Known rows, with every way that one mark hangs from another:
mufe{zukos{bovip fuvoti lova sokuno{fovat}}}: [ 2.294 -0.339  1.891 -1.944 -2.494 -1.823  2.509  0.692  1.614  0.290
 -2.142  0.400 -1.030  0.950 -2.996  3.902  1.057 -1.430 -0.490  1.176
 -1.812  1.266]
sokuno{fovat zukos{fuvoti lova{rodatod}}}: [ 1.355 -0.111  4.899 -0.772 -2.127 -3.148  1.114  1.553  3.570 -0.794
 -1.127  0.206  0.287  3.634 -1.386  3.281 -0.960 -1.370  0.047  4.001
 -1.463  0.230]
bovip{muziv zukos{lova{rodatod} sokuno}}: [ 2.916 -0.281  1.487 -1.549 -1.605 -2.472  2.018  0.580  1.697 -1.137
 -0.865  0.210  2.603  0.096 -1.618  4.971  0.853 -1.156 -1.707 -0.352
  0.004  0.826]
zukos{mufe sokuno{fovat}}: [ 0.586 -2.594  1.850 -1.484 -0.127 -2.298  0.983  0.598  3.011  0.138
 -1.698  1.101 -0.110 -0.450 -2.422  3.412 -0.383 -2.629 -1.834  1.493
 -0.046  0.677]
zukos{fuvoti lova mufe sokuno}: [ 2.196 -1.385  1.314 -2.193 -3.086 -2.686  2.903  0.664  2.698 -0.336
 -2.390 -1.385 -0.420  0.646 -2.388  4.319  1.428 -2.044 -0.813 -0.010
 -0.861  1.027]
zukos{mufe}: [ 1.227 -2.070  1.492 -0.969 -2.422 -2.376 -0.130  2.503  3.077 -0.016
 -0.272 -1.431 -0.571  1.243 -2.450  3.942 -0.554 -2.620 -2.430  1.334
  0.718  0.016]
fovat{lova{rodatod}}: [ 2.134 -1.340  3.648  0.191 -1.663 -2.118 -1.457  1.653  2.918  0.348
  0.408 -1.658  0.502  1.628 -1.236  3.815 -0.984 -2.531 -1.301  3.584
  1.348  1.343]
muziv{bovip{zukos{fuvoti lova mufe sokuno}} fege}: [ 2.071 -0.613  2.595 -3.029 -5.161 -4.186  2.344  1.858  2.645 -0.597
 -0.865 -0.786 -0.065  0.261 -3.232  4.408  1.370 -1.426 -1.587 -2.301
  0.188 -0.256]
muziv{fege{zukos{mufe sokuno}}}: [ 1.490 -0.433  2.416 -2.212 -1.499 -3.985 -0.159  3.952  2.841 -0.777
 -0.553 -0.759 -0.769 -0.901 -2.478  4.572  0.368 -2.005 -2.381  0.981
  0.342 -0.086]
sokuno{zukos{fuvoti lova mufe}}: [ 2.349  0.612  2.560 -1.709 -3.619 -3.776  1.787  2.460  3.822 -1.009
 -0.697 -1.462 -0.971  2.834 -2.181  4.194 -0.009 -1.145 -1.234  2.579
 -0.672  0.099]
zukos{bovip lova mufe}: [ 2.214 -0.077  1.913 -2.203 -5.412 -1.776  1.603  1.307  2.755  0.196
 -1.640 -1.732 -0.743  2.718 -2.908  4.158  0.423 -2.342 -3.298  0.533
 -0.462  0.742]
sokuno{fovat}: [-0.131 -2.568  2.598 -0.400 -0.178 -1.799 -0.697  2.144  2.679 -0.038
 -0.698  0.485  0.532  1.643 -1.640  2.832 -1.563 -2.700 -1.791  2.868
  0.412 -0.052]
zukos{fuvoti lova mufe}: [ 2.060 -1.438  1.970 -1.436 -4.782 -2.389  1.733  2.280  2.754 -0.568
 -1.780 -2.837 -0.768  2.748 -2.265  4.203  0.640 -2.222 -1.293  0.494
 -0.667  0.368]
lova{rodatod zukos{fuvoti mufe}}: [ 2.950 -2.908  5.389 -0.554 -4.140 -1.918  0.443  1.054  3.074 -0.359
  1.057 -1.231 -0.721  2.586 -1.959  4.631  0.275 -1.913  1.225  1.983
 -1.188  0.993]
muziv{fege}: [ 0.878 -1.831  2.247 -1.494 -2.032 -3.020 -0.866  4.539  2.840 -0.517
 -0.380 -1.534 -0.055  0.316 -2.064  4.494 -0.217 -2.377 -2.072  1.049
  1.407 -0.541]
mufe{zukos{bovip{muziv} fuvoti lova{rodatod} sokuno}}: [ 3.399 -0.062  2.379 -1.845 -3.523 -1.890  2.154  0.316  1.182  0.570
 -1.597 -0.312 -0.339  0.776 -2.631  4.731  1.549 -1.223 -0.029  0.555
 -1.909  1.407]
fovat{lova{rodatod zukos{bovip{muziv} fuvoti mufe}}}: [ 3.487 -1.256  4.928 -0.854 -4.406 -1.603 -0.212  0.928  2.734  0.226
  0.233 -0.901 -0.737  2.082 -1.602  4.429 -0.071 -1.784 -0.294  3.356
 -0.218  2.055]
sokuno{fovat zukos{bovip{muziv{fege}} lova mufe}}: [ 1.574  0.803  4.275 -2.287 -3.629 -2.909  1.259  2.052  3.310 -0.617
 -2.196  0.844 -0.619  2.778 -2.075  3.675 -0.847 -1.238 -2.756  3.110
 -1.413  0.091]
zukos{bovip{muziv{fege}} lova mufe}: [ 2.556 -0.035  2.414 -2.781 -6.075 -1.939  1.173  2.281  2.088  0.055
 -2.270 -1.718 -0.498  1.854 -2.449  4.832  0.731 -2.002 -3.714 -0.166
 -0.576  0.417]
muziv{bovip{zukos{lova mufe sokuno}}}: [ 2.050 -0.450  1.488 -2.172 -3.473 -3.393  2.175 -0.091  2.607 -0.077
  0.226 -0.391  0.482  0.957 -2.987  3.595  0.539 -1.649 -2.512 -1.371
  0.416  0.090]
fege{muziv zukos{fuvoti lova}}: [ 2.874  2.174  1.949 -2.025 -2.173 -3.882  1.029  3.940  1.456 -0.684
  0.074 -1.416  1.178  1.013 -2.176  3.834 -0.151 -1.430 -2.402  2.460
 -2.527 -0.999]
sokuno{zukos{bovip{muziv} mufe}}: [ 2.314  1.089  2.234 -2.088 -3.698 -3.337  0.791  1.835  3.506  0.088
 -0.144  0.464 -0.683  1.748 -2.573  4.324 -0.448 -1.163 -2.293  2.903
 -0.267  0.262]
fege{muziv zukos{bovip mufe sokuno}}: [ 2.858  2.369  1.394 -2.978 -1.849 -3.826  1.438  2.135  1.825  0.388
 -0.090  1.126  0.733 -1.107 -3.413  3.902  0.004 -1.661 -3.220  2.231
 -2.453 -0.268]
sokuno{fovat{lova{rodatod}} zukos{bovip fuvoti}}: [ 1.742  0.637  5.235 -0.926 -3.179 -2.894  0.606  0.821  3.807  0.300
 -0.975  1.760 -0.302  2.993 -1.859  3.222 -1.203 -1.340  0.324  5.536
 -1.029  1.480]

Rows:
[ 1.621 -1.058  2.572 -1.978 -1.923 -3.096 -0.415  3.344  1.786 -0.378
 -1.198 -0.004  0.177 -0.664 -1.509  4.497  0.088 -1.701 -1.931  1.139
 -0.203 -0.103]  bovip{muziv{fege{zukos{fuvoti mufe sokuno{fovat}}}}}
[ 2.154 -1.103  2.474 -1.306 -2.858 -2.672  3.354  0.304  2.840 -1.302
 -1.955  0.441  1.152  1.293 -2.682  4.283  0.881 -1.600 -0.100  0.061
 -1.045  1.186]  bovip{zukos{fuvoti lova{rodatod} mufe sokuno{fovat}}}
[ 2.806 -0.896  3.148 -1.223 -3.079 -1.707 -0.079  1.769  2.905 -0.043
  0.423 -0.641 -1.111  1.675 -1.821  4.017 -0.206 -1.711 -0.976  3.682
  0.559  1.796]  fovat{lova{zukos{bovip fuvoti}}}
[ 2.727 -0.485  1.296 -2.242 -2.879 -2.312  1.590  1.698  1.343  0.635
 -1.451  0.636 -0.995 -0.697 -3.084  4.775  1.347 -1.225 -0.265  0.668
 -1.072  1.037]  mufe{zukos{bovip{muziv{fege}} fuvoti sokuno}}
[ 2.906 -2.128  5.473 -1.517 -3.323 -1.371  1.175 -0.940  2.252  0.437
  0.118  1.771  0.431  1.212 -1.769  4.455  0.692 -1.555  1.778  2.222
 -1.905  1.839]  lova{rodatod zukos{bovip{muziv} fuvoti sokuno{fovat}}}
[ 0.775 -1.081  1.600 -2.144 -0.987 -1.809  1.255 -0.374  2.613  1.065
 -1.423  2.574  0.537 -0.261 -2.690  3.373 -0.041 -2.430 -1.370  1.951
 -0.166  1.293]  zukos{bovip sokuno{fovat}}
[ 2.874 -0.036  2.750 -1.091 -3.399 -1.717  0.915  1.489  1.724  0.280
 -0.586 -1.488 -0.716  2.291 -2.815  4.296  0.486 -1.700 -1.599  1.249
 -1.038  0.807]  mufe{zukos{bovip lova{rodatod}}}
[ 1.888  0.672  2.501 -2.682 -2.293 -3.651  0.425  3.398  2.499 -0.600
 -0.844 -0.719 -0.357 -0.251 -2.470  4.639  0.797 -1.774 -2.598  0.885
 -0.029  0.244]  muziv{fege{zukos{bovip lova sokuno}}}
[ 2.953 -0.446  0.611 -2.165 -3.260 -2.712  3.177  1.036  1.870 -1.325
 -1.980  0.110  1.301  0.058 -2.187  5.004  1.347 -0.920 -1.389 -0.892
 -0.611  0.895]  bovip{muziv zukos{fuvoti lova mufe sokuno}}
[ 1.839 -1.359  3.203 -2.056 -4.232 -1.998  2.256 -0.950  2.982  1.259
 -2.667  1.994 -0.655  0.421 -2.989  3.744  0.638 -2.269  0.521  2.102
 -1.375  2.318]  zukos{bovip fuvoti mufe sokuno{fovat{lova{rodatod}}}}
[ 2.573  1.649  1.739 -2.598 -2.426 -3.249  1.676  0.881  2.496 -0.131
 -0.735 -0.205 -0.720  0.432 -2.842  4.068  0.832 -1.729 -3.011  1.296
 -1.124  1.129]  fege{zukos{bovip lova mufe sokuno}}
[ 2.847 -1.662  4.740 -0.085 -1.769 -1.747 -1.171  1.508  2.952 -0.238
  1.213 -1.418 -0.242  1.883 -1.168  4.045 -0.731 -2.044 -0.928  3.898
  0.811  1.598]  fovat{lova{rodatod zukos}}
[ 1.536 -1.868  3.746 -1.144 -1.674 -2.200  2.035 -0.323  2.405 -0.038
 -2.172 -0.090  1.225  1.373 -1.428  3.729  0.715 -2.195  0.927  1.309
 -1.418  1.251]  zukos{fuvoti lova{rodatod} sokuno{fovat}}
[ 2.525 -1.028  1.080 -2.432 -3.380 -3.294  2.348  2.547  2.086 -1.262
 -1.895  0.832  0.895 -1.302 -2.547  5.479  1.350 -0.988 -0.886 -1.025
 -0.050  0.506]  bovip{muziv{fege} zukos{fuvoti mufe sokuno}}
[ 2.168 -0.698  0.808 -2.205 -1.312 -3.127  1.356  2.664  1.928 -1.273
 -1.000  1.028  1.796 -1.603 -2.066  5.264  0.769 -1.116 -1.961 -0.564
  0.862  0.250]  bovip{muziv{fege} zukos{sokuno}}
[ 1.616 -1.228  2.376 -2.302 -3.942 -2.022  2.416 -0.534  2.984  1.138
 -2.853  2.090 -0.933  0.172 -3.084  3.601  0.628 -2.204 -0.010  2.049
 -1.157  2.206]  zukos{bovip fuvoti mufe sokuno{fovat{lova}}}
[ 1.009 -1.417  1.890 -2.350 -2.357 -1.859  1.779 -0.416  2.942  0.959
 -2.125  2.221 -0.380 -0.147 -3.211  3.521  0.090 -2.553 -1.823  1.398
 -0.661  1.368]  zukos{bovip mufe sokuno{fovat}}
[ 2.729 -0.799  2.754 -1.529 -1.475 -1.753  0.060  1.019  2.866  0.008
  0.377  0.031 -0.801  0.530 -1.830  3.982 -0.136 -1.774 -1.765  3.537
  0.892  1.980]  fovat{lova{zukos{bovip sokuno}}}
[ 2.505 -1.603  2.928 -1.939 -3.803 -1.572  0.692  1.535  3.021 -0.279
  0.780 -0.178 -1.525  1.831 -2.758  4.289  0.084 -1.834 -1.690  1.905
 -0.364  0.863]  lova{zukos{bovip mufe}}
[ 2.428 -0.735  0.164 -1.752 -1.793 -2.786  2.170  1.218  1.805 -0.822
 -0.825  1.359  1.884 -0.822 -2.060  4.887  0.967 -0.983 -0.445 -0.017
  0.177  0.844]  bovip{muziv zukos{fuvoti sokuno}}
[ 1.430 -2.058  4.117 -0.896 -2.158 -1.291 -0.281  1.590  2.582 -0.108
 -1.087  0.763 -0.619  1.801 -1.504  3.161 -1.156 -2.061 -1.440  3.797
 -0.322  1.174]  sokuno{fovat{lova{zukos{bovip{muziv} fuvoti mufe}}}}
[ 1.078  0.513  3.436 -1.619 -1.837 -2.753  0.352  1.474  3.230  0.063
 -0.762  2.281  0.154  2.125 -1.890  3.261 -1.467 -1.324 -1.747  4.236
 -0.708  0.212]  sokuno{fovat zukos{bovip{muziv}}}
[ 2.586 -1.010  0.322 -1.917 -2.752 -2.790  2.529  1.160  2.016 -0.858
 -1.333  1.123  1.230 -0.736 -2.455  4.962  0.992 -1.048 -0.776 -0.465
 -0.164  0.864]  bovip{muziv zukos{fuvoti mufe sokuno}}
[ 2.306  0.282  2.134 -2.546 -4.738 -1.834  0.671  2.348  1.778  0.084
 -1.581 -1.375  0.464  1.726 -1.908  4.642  0.587 -1.861 -3.213  0.413
 -0.098  0.352]  zukos{bovip{muziv{fege}} lova}
[ 2.561  1.592  2.402 -2.526 -1.495 -3.872  2.118  2.559  1.653 -0.614
 -1.380  0.113  0.859 -0.091 -2.544  3.548  0.081 -1.545 -2.273  2.177
 -3.423 -0.478]  fege{muziv zukos{fuvoti lova mufe sokuno{fovat}}}
